Each row comes from the steps of one path. Every step used is in the known rows, and no mark comes twice. Write the path behind each row, first mark first.
Known rows:
zegi, sapo, butar, ruga, tuvi: -1.33 -0.68 -2.00 2.56 -2.06 1.33 0.94 -1.77 -0.07 -0.58 1.25 -3.30 0.84 -2.32 1.21 1.23 -0.05 0.87 -0.22 0.35 0.36 -0.90 1.39 1.09 -0.86 4.56 0.96 2.36 -1.89 -0.20 0.70
butar, tusid: -0.12 -0.91 -0.53 0.67 -2.23 0.66 0.08 -0.50 -0.83 -0.35 0.49 -1.35 0.21 -0.19 -0.61 1.25 -0.72 0.64 -0.61 -0.57 -0.42 -1.25 0.40 0.62 -0.75 0.38 -0.31 0.10 0.05 -0.09 -1.68
fere, gidu: 0.13 -0.08 -1.25 -0.55 -0.47 1.05 -0.07 -0.93 -0.05 -0.46 0.32 -0.60 -0.36 -0.70 -0.44 0.14 -0.42 0.72 -0.47 -1.66 0.49 -1.74 0.61 0.77 -0.66 0.02 -0.36 -0.47 -0.47 0.71 -1.27
gidu, ruga, tuvi, fere, butar, tusid: 4.09 -0.77 -1.83 0.57 -2.02 1.76 2.09 0.68 -0.69 -0.99 2.01 -3.33 5.11 -0.86 -0.42 -1.08 -1.15 2.40 -2.48 -7.62 1.60 -0.71 1.48 -0.13 -0.87 1.83 0.02 -1.33 -0.15 0.37 -1.09
butar, ruga, gidu, tusid: 1.71 0.66 -1.46 0.96 -0.82 0.87 1.42 0.54 -1.17 -0.52 0.79 -3.34 1.76 0.62 1.10 -0.56 0.48 2.20 -0.10 -3.74 -0.31 -0.38 -0.03 -0.21 -1.12 1.12 -0.24 0.59 -1.35 0.16 -1.65
zegi, sapo, butar, fere: -3.32 -0.13 -1.40 0.59 -2.08 2.01 0.48 -1.88 -0.20 -0.69 2.13 -1.84 0.73 -2.29 0.46 0.92 -0.60 1.34 -0.28 3.04 0.74 -1.41 1.40 0.95 -0.76 3.26 -0.09 0.40 -0.89 0.15 0.01
ruga, butar: -0.20 -1.82 -0.72 1.37 -1.87 1.10 1.17 -1.90 0.37 -0.79 0.58 -1.64 -0.62 -1.16 0.45 1.88 -0.13 0.58 -2.03 -0.68 1.65 -0.16 1.01 0.72 -1.52 1.36 -1.63 -0.79 0.08 0.61 -0.93
ruga, tuvi: 0.96 -0.77 -1.22 0.98 -0.86 1.00 0.95 -1.19 -1.02 0.21 -0.22 -0.62 0.98 -0.97 0.38 1.08 -1.15 -0.15 -1.19 -2.58 0.77 -0.74 1.31 0.93 -1.17 1.24 -0.37 -0.30 -0.79 -0.05 -0.97
sapo, butar: -2.08 -0.82 -1.33 0.79 -2.10 0.81 -0.15 -1.94 0.23 -1.21 0.87 -2.00 0.02 -2.29 -0.21 1.04 -0.37 -0.10 -0.47 1.24 0.76 -0.91 1.41 0.96 -1.06 1.00 -0.63 0.75 -0.41 0.03 -1.44
ruga, gidu: 0.82 -0.09 -1.20 -0.01 -0.60 0.64 1.03 -0.51 -0.55 -0.28 -0.12 -0.62 0.79 -1.03 0.08 0.74 -0.90 0.38 -0.82 -1.54 0.41 -0.55 1.21 0.17 -1.23 0.87 -0.84 -0.10 -0.42 0.37 -1.41
sapo, zegi: -0.97 -0.84 -0.47 1.12 -1.23 0.98 0.59 -1.67 0.21 0.52 -0.69 0.94 -2.42 -0.54 -0.67 1.97 -0.83 -0.03 -0.51 1.10 -0.17 0.63 1.55 1.09 -0.66 1.08 -1.37 0.12 -0.49 0.21 0.09
sapo, butar, ruga, gidu, fere, tuvi, tusid: 1.87 1.28 -3.09 0.76 -1.25 1.51 0.92 0.32 -1.23 -0.01 2.12 -5.66 5.58 -0.78 1.54 -3.54 0.03 2.74 -0.18 -7.15 1.55 -1.60 -0.16 -0.32 -1.01 1.54 0.52 -0.90 -1.94 0.50 -0.85
butar, ruga, gidu: 1.03 0.13 -1.58 0.84 -0.66 0.18 1.19 0.34 -0.17 -0.55 0.50 -2.41 0.60 -0.95 0.73 0.31 0.09 1.50 -0.32 -2.42 -0.10 -0.90 0.45 0.17 -1.01 2.57 -0.51 1.64 -0.36 0.35 -1.23
zegi, sapo, butar, ruga, gidu: -1.44 0.00 -1.95 1.60 -1.81 1.03 1.01 -1.16 0.39 -1.05 1.41 -3.28 0.73 -2.40 0.95 0.94 0.17 1.41 0.07 1.36 0.01 -0.71 1.28 0.36 -0.91 4.19 0.49 2.56 -1.58 0.22 0.30
tuvi, ruga, butar, fere, gidu: 1.86 0.08 -1.68 -0.66 -0.35 1.29 1.02 0.21 0.60 -1.50 2.16 -3.27 2.00 -0.56 0.56 -1.19 0.63 3.89 -1.75 -4.35 1.65 -2.33 0.08 0.11 -1.25 2.64 -1.33 -1.03 0.15 1.46 -0.81
butar, fere, tuvi, ruga, gidu: 3.08 1.39 -2.45 -1.26 0.21 0.83 0.84 1.49 -0.58 -0.70 1.48 -2.28 3.73 -0.25 0.83 -2.60 -0.61 3.22 -0.62 -6.23 0.60 -2.44 0.19 -0.64 -0.98 2.45 -0.48 -0.69 -0.86 0.85 -0.86
gidu, fere, butar: 0.35 -1.01 -1.49 -0.13 -1.91 2.09 1.40 -1.12 0.23 -0.68 1.87 -1.81 1.16 -1.79 -0.91 0.32 -0.85 1.24 -2.35 -2.94 2.65 -0.05 1.50 0.14 -1.06 0.40 -1.30 -1.91 0.15 0.35 -0.66
butar, ruga: -0.37 -0.67 -1.32 1.16 -1.36 0.34 0.44 -0.56 0.31 -0.74 0.75 -2.12 -1.30 -0.88 0.44 0.97 0.35 1.11 -0.27 -1.00 -0.10 -0.84 0.30 0.64 -0.62 2.21 -0.55 1.80 -0.19 0.06 -1.14
sapo, butar, fere, tuvi: -1.33 0.42 -2.20 0.21 -1.75 1.35 -0.20 -0.66 -0.63 -0.67 2.13 -2.98 2.86 -1.66 0.72 -1.78 -0.66 1.72 -0.17 -1.99 1.01 -3.01 0.28 1.01 -0.76 2.03 -0.17 -0.84 -0.48 0.61 -1.27
ruga, butar, fere, tuvi: 0.58 -0.53 -1.60 0.81 -1.51 1.63 1.05 -0.61 -0.53 -0.24 1.87 -2.59 2.24 -0.55 1.37 -0.91 -0.34 2.40 -1.77 -3.90 1.94 -2.25 -0.09 0.79 -1.24 2.41 -1.12 -2.36 0.07 1.18 -0.74
fere, tuvi, tusid: 1.43 0.05 -1.92 0.06 -1.39 1.38 -0.18 -1.16 -1.51 -0.05 0.24 -1.68 1.21 0.74 0.28 -1.16 -0.24 0.93 -0.47 -3.80 0.61 -1.03 0.04 -0.24 -0.28 -0.99 -0.04 -2.23 -1.88 0.17 -1.19
tuvi, fere: -0.01 -0.34 -0.85 -0.27 -0.71 1.28 0.77 -1.18 -0.13 0.28 0.90 -0.75 0.97 -1.44 -0.14 0.63 -0.95 0.39 -1.27 -2.16 1.54 -0.29 1.54 0.71 -0.64 0.35 -0.92 -1.25 -0.19 0.08 -0.97
sapo, butar, fere: -2.38 -0.02 -1.48 0.30 -1.84 1.12 0.23 -0.97 -0.37 -0.98 1.94 -2.62 1.77 -2.12 0.31 -0.14 -0.45 1.41 -0.39 0.61 0.85 -2.06 0.86 1.07 -1.04 2.17 -0.79 0.16 0.21 0.23 -1.67
butar, fere, tuvi: 0.12 0.38 -1.75 -0.23 -0.85 1.35 0.22 -0.16 -0.99 0.06 1.42 -1.31 1.73 -0.40 0.69 -1.29 -0.91 1.78 -0.40 -3.36 0.79 -2.59 -0.04 0.69 -0.58 1.48 -0.45 -1.51 -0.28 0.63 -1.15

Write each row's path:
0.26 -0.17 -1.23 0.06 -0.78 1.64 1.16 -0.47 -0.24 -0.53 1.85 -2.54 1.88 -0.73 0.77 -0.60 0.05 2.83 -1.69 -2.86 1.82 -2.58 -0.01 1.05 -1.29 2.06 -1.18 -2.00 0.54 1.44 -1.17
ruga, butar, fere, gidu
3.15 1.10 -2.28 -0.53 -0.30 2.02 1.16 0.02 -1.95 1.06 0.81 -2.28 4.64 0.44 0.89 -2.61 -1.27 1.61 -0.95 -7.67 1.87 -0.69 0.26 -0.63 -1.05 -0.66 -0.12 -3.28 -1.92 0.56 -0.92
ruga, gidu, fere, tuvi, tusid
-2.53 -1.01 -0.92 1.42 -3.35 1.51 -0.08 -1.93 -0.29 -0.86 1.37 -2.24 0.29 -1.64 -0.37 1.85 -0.61 0.52 -0.13 3.24 -0.28 -1.04 1.23 0.81 -0.67 2.04 0.65 1.08 -1.15 -0.16 -0.17
zegi, sapo, butar, tusid
3.04 -0.32 -2.42 1.19 -1.74 2.10 2.21 -0.14 -1.48 -0.20 2.02 -4.78 4.25 -0.35 0.54 -1.52 0.24 2.93 -2.14 -7.42 2.34 -0.44 0.44 -0.39 -0.81 1.54 -0.10 -1.90 -1.20 -0.04 -0.48
gidu, fere, butar, ruga, tuvi, tusid
2.62 0.48 -1.74 -0.90 0.22 1.09 1.52 0.50 0.27 -0.36 1.01 -1.67 2.50 -1.10 0.20 -0.61 -1.15 1.66 -1.37 -5.39 1.54 0.17 1.41 -0.59 -1.61 1.31 -1.14 -0.02 -0.76 0.43 -0.64
tuvi, ruga, gidu, fere
2.46 0.63 -1.87 0.35 0.45 1.23 1.21 0.36 -0.66 0.66 1.31 -3.03 3.55 -1.05 0.92 -1.48 -0.12 2.15 -0.80 -7.05 1.35 -2.28 0.48 1.13 -0.54 2.39 0.55 -0.52 -0.78 0.63 -0.48
butar, ruga, tuvi, fere, gidu
1.37 -1.51 -1.18 0.69 -1.42 0.72 1.02 -1.19 1.21 -1.78 0.93 -2.37 -0.46 -0.98 0.29 1.31 0.41 1.59 -2.17 -2.11 1.52 0.09 1.13 -0.17 -1.51 1.89 -1.73 0.11 -0.33 0.55 -0.55
tuvi, ruga, butar
0.64 -0.82 -1.31 -0.50 -1.76 1.74 1.31 -1.20 0.16 -0.86 1.81 -1.83 1.67 -1.95 -1.04 0.31 -0.33 1.41 -2.40 -2.61 2.46 -0.28 1.83 0.08 -0.45 0.39 -1.09 -2.39 0.13 0.29 -0.73
tuvi, fere, butar
3.73 1.95 -2.39 -1.14 0.05 1.54 1.12 1.68 -1.60 -0.69 1.81 -3.24 4.91 1.32 1.21 -3.37 -0.26 3.92 -0.38 -7.58 0.39 -1.87 -0.28 -0.99 -1.10 1.01 -0.20 -1.77 -1.87 0.69 -1.26
butar, fere, tuvi, ruga, gidu, tusid
1.13 0.28 -1.32 -0.22 -0.19 1.45 1.66 -0.23 -0.55 0.64 0.68 -0.98 2.38 -1.31 0.35 -0.02 -1.72 0.62 -1.26 -3.96 1.72 -0.09 1.37 0.28 -1.62 0.80 -1.04 -0.96 -0.32 0.46 -0.99
ruga, gidu, fere
1.97 -0.14 -2.07 -0.44 -0.77 0.67 -0.28 -0.39 0.50 -1.15 0.64 -1.41 0.14 -0.38 0.02 -0.73 -0.26 1.33 -0.64 -4.21 0.50 -1.10 0.63 -0.27 -0.64 0.92 -0.39 0.05 -1.35 0.38 -0.57
fere, tuvi, ruga
1.67 0.61 -2.25 -0.93 -0.42 1.00 0.09 0.59 -0.13 -0.89 1.75 -2.02 1.86 -0.25 0.56 -1.94 -0.40 2.83 -0.58 -4.77 0.62 -2.28 0.13 -0.17 -0.59 1.99 -0.56 -0.57 -0.73 0.58 -0.80
butar, fere, tuvi, ruga
-0.16 0.73 -1.39 -1.01 -0.19 1.40 0.29 0.01 -0.69 -0.24 1.40 -1.22 1.32 -0.57 0.09 -0.97 -0.50 2.25 -0.38 -2.23 0.62 -2.89 0.08 0.93 -0.59 1.18 -0.50 -1.15 0.17 0.96 -1.53
butar, fere, gidu
0.28 -1.12 -1.80 0.96 -2.38 0.76 0.96 -0.60 0.60 -1.89 1.70 -3.20 -0.53 -1.42 -0.51 0.63 0.93 2.12 -1.37 -1.39 0.77 -0.86 0.64 0.01 -0.45 2.22 -0.74 0.71 0.10 0.26 -0.92
fere, butar, ruga
-0.47 0.10 -1.99 1.30 -1.55 0.12 0.74 -0.21 0.21 -1.33 1.23 -4.06 1.78 -2.26 0.73 -0.09 0.40 1.46 -0.03 -1.03 0.14 -1.43 0.72 0.45 -1.21 3.20 -0.22 2.27 -0.46 0.30 -1.34
sapo, butar, ruga, gidu
1.62 -0.01 -1.92 -0.47 -0.22 1.14 0.22 -0.20 0.76 -1.34 0.49 -0.96 -0.27 -0.49 -0.07 -0.65 -0.66 1.16 -0.42 -3.78 0.26 -0.97 0.76 0.23 -0.96 0.80 -0.31 0.96 -0.58 1.04 -1.60
fere, gidu, ruga
2.56 -0.99 -1.30 0.92 -1.76 1.21 0.89 0.20 0.47 -1.56 1.27 -3.17 1.55 0.16 0.25 -0.41 -0.16 2.50 -1.53 -4.72 0.53 -1.49 0.00 0.29 -1.49 1.58 -0.46 0.06 0.17 1.43 -1.59
fere, gidu, ruga, butar, tusid
2.27 0.45 -1.49 -0.53 0.51 1.67 1.06 -0.48 -1.04 0.93 0.67 -1.28 3.73 -1.14 0.24 -1.04 -1.18 0.97 -1.35 -6.15 1.90 -1.82 1.22 1.12 -0.80 0.69 0.20 -2.27 -0.92 0.64 -0.68
ruga, tuvi, fere, gidu
0.07 0.60 -2.23 1.11 -0.69 2.03 1.06 -1.09 -0.09 0.14 2.18 -3.99 3.57 -2.52 1.13 -0.84 -0.04 2.00 -0.38 -3.22 1.50 -2.05 1.32 1.33 -0.45 4.06 1.52 0.42 -1.99 0.55 1.07
zegi, sapo, butar, ruga, tuvi, fere, gidu
0.38 0.79 -2.69 0.45 -0.61 2.47 1.10 -0.49 -0.18 -0.93 2.07 -2.67 3.67 -1.75 1.23 -1.54 -1.14 2.41 -0.23 -3.09 0.79 -2.28 1.29 0.83 -1.14 4.32 1.04 0.86 -1.66 1.02 -0.01
zegi, sapo, butar, fere, gidu, ruga, tuvi
2.03 -0.78 -2.19 1.37 -1.60 1.77 2.25 -0.07 -0.31 -0.35 2.06 -3.75 3.08 -1.67 0.43 -0.54 -0.37 2.23 -2.21 -6.28 2.36 -0.74 0.92 0.43 -1.13 2.86 -0.38 -0.60 -0.27 0.24 -0.17
gidu, fere, butar, ruga, tuvi
1.37 0.82 -2.08 -0.90 0.13 1.46 0.63 0.72 0.17 -1.10 1.58 -1.50 1.41 -0.32 0.44 -1.80 -0.74 2.67 -0.33 -4.41 0.34 -2.17 0.22 0.37 -0.91 1.94 -0.48 0.27 0.06 1.25 -1.84
butar, fere, gidu, ruga
2.02 -0.46 -2.24 0.86 -1.21 1.69 1.42 0.11 0.30 -1.16 2.07 -2.89 2.38 -0.35 1.72 -1.75 -0.66 2.86 -1.73 -6.06 1.67 -1.53 0.09 0.26 -1.49 3.22 -1.13 -0.93 -0.04 1.43 -1.05
gidu, ruga, butar, fere, tuvi
2.92 0.64 -1.86 0.13 -1.33 1.78 2.44 0.73 -0.91 -0.92 2.49 -4.75 4.53 -0.34 0.30 -1.61 0.86 3.62 -1.76 -6.20 1.70 -0.25 0.69 -0.75 -0.70 1.06 -0.46 -1.87 -0.93 0.36 -1.03
tuvi, fere, butar, ruga, gidu, tusid
0.79 -1.06 -1.07 0.28 -2.90 1.95 1.23 -0.26 -0.59 -0.57 2.19 -2.77 2.47 -0.96 -1.19 0.14 -0.90 1.94 -2.16 -3.37 1.77 -0.86 0.80 0.10 -0.94 0.34 -0.68 -1.85 0.47 0.20 -1.06
gidu, fere, butar, tusid
1.05 -0.77 -1.35 0.21 -1.17 1.06 1.37 -0.24 0.58 -1.57 2.02 -2.96 1.28 -0.83 0.82 0.06 0.36 3.10 -2.08 -2.82 1.59 -1.08 0.55 -0.02 -1.43 3.07 -1.90 -0.51 0.28 0.78 -0.76
tuvi, ruga, butar, fere
2.39 0.18 -1.58 -0.70 -0.17 0.31 0.93 0.21 0.29 -1.24 0.22 -1.28 0.91 -0.85 -0.05 0.19 -0.39 1.46 -0.90 -2.99 0.29 -0.31 1.29 -0.71 -1.27 1.43 -0.99 0.84 -0.86 0.32 -1.03
tuvi, ruga, gidu
4.04 1.09 -2.24 -0.67 -0.31 1.22 0.71 0.72 -1.00 -0.93 0.75 -2.68 3.22 1.15 0.71 -2.24 -0.16 2.45 -0.48 -6.89 0.27 -0.65 0.29 -1.15 -1.12 -0.17 -0.04 -1.17 -2.48 0.45 -1.01
fere, tuvi, ruga, gidu, tusid
0.49 -1.40 -0.96 0.45 -3.25 1.05 0.61 -0.52 -0.56 -1.47 1.40 -2.37 0.91 -0.73 -1.46 0.90 -0.10 1.66 -1.67 -0.92 0.50 -1.28 0.63 0.00 -0.58 0.45 -0.51 -1.03 0.41 0.13 -1.48
fere, butar, tusid
1.37 1.88 -2.79 -0.36 -1.09 2.42 0.95 0.28 -1.07 -1.14 2.71 -4.15 5.01 -0.12 1.41 -2.75 -0.15 3.82 0.05 -3.81 0.55 -1.62 0.58 -0.83 -1.06 2.60 0.75 -0.79 -3.08 0.58 0.27
zegi, sapo, butar, fere, tuvi, ruga, gidu, tusid
0.83 -0.63 -1.69 0.37 -1.80 1.22 1.45 -0.36 0.54 -1.17 2.39 -3.56 1.41 -1.86 -0.35 -0.14 0.66 2.54 -1.91 -3.45 1.88 -0.74 1.04 0.11 -0.19 2.10 -0.76 -0.69 0.22 0.27 -0.60
tuvi, fere, butar, ruga
1.75 -1.81 -1.01 1.80 -2.56 1.00 1.26 -0.29 0.42 -1.57 1.10 -2.94 0.83 -0.10 0.48 0.81 -0.40 1.71 -1.86 -3.26 0.49 -0.23 0.52 0.16 -1.68 2.06 -1.03 0.68 0.31 0.72 -1.62
gidu, ruga, butar, tusid
1.41 1.18 -2.98 0.24 -0.76 2.80 1.09 -0.58 -1.38 -0.84 1.99 -3.64 4.75 -0.46 1.41 -2.54 -0.49 3.13 -0.19 -4.28 0.76 -1.91 0.75 0.08 -0.85 3.00 1.29 -0.46 -2.60 0.81 -0.29
zegi, sapo, butar, fere, gidu, ruga, tuvi, tusid
3.39 -0.40 -2.09 0.82 -0.77 1.37 1.25 -0.52 -1.30 -0.58 -0.14 -1.87 2.24 0.63 0.90 -0.69 -0.81 0.98 -1.05 -5.85 0.47 0.31 0.97 -0.38 -1.14 0.70 -0.09 -0.27 -1.86 0.00 -1.58
gidu, ruga, tuvi, tusid
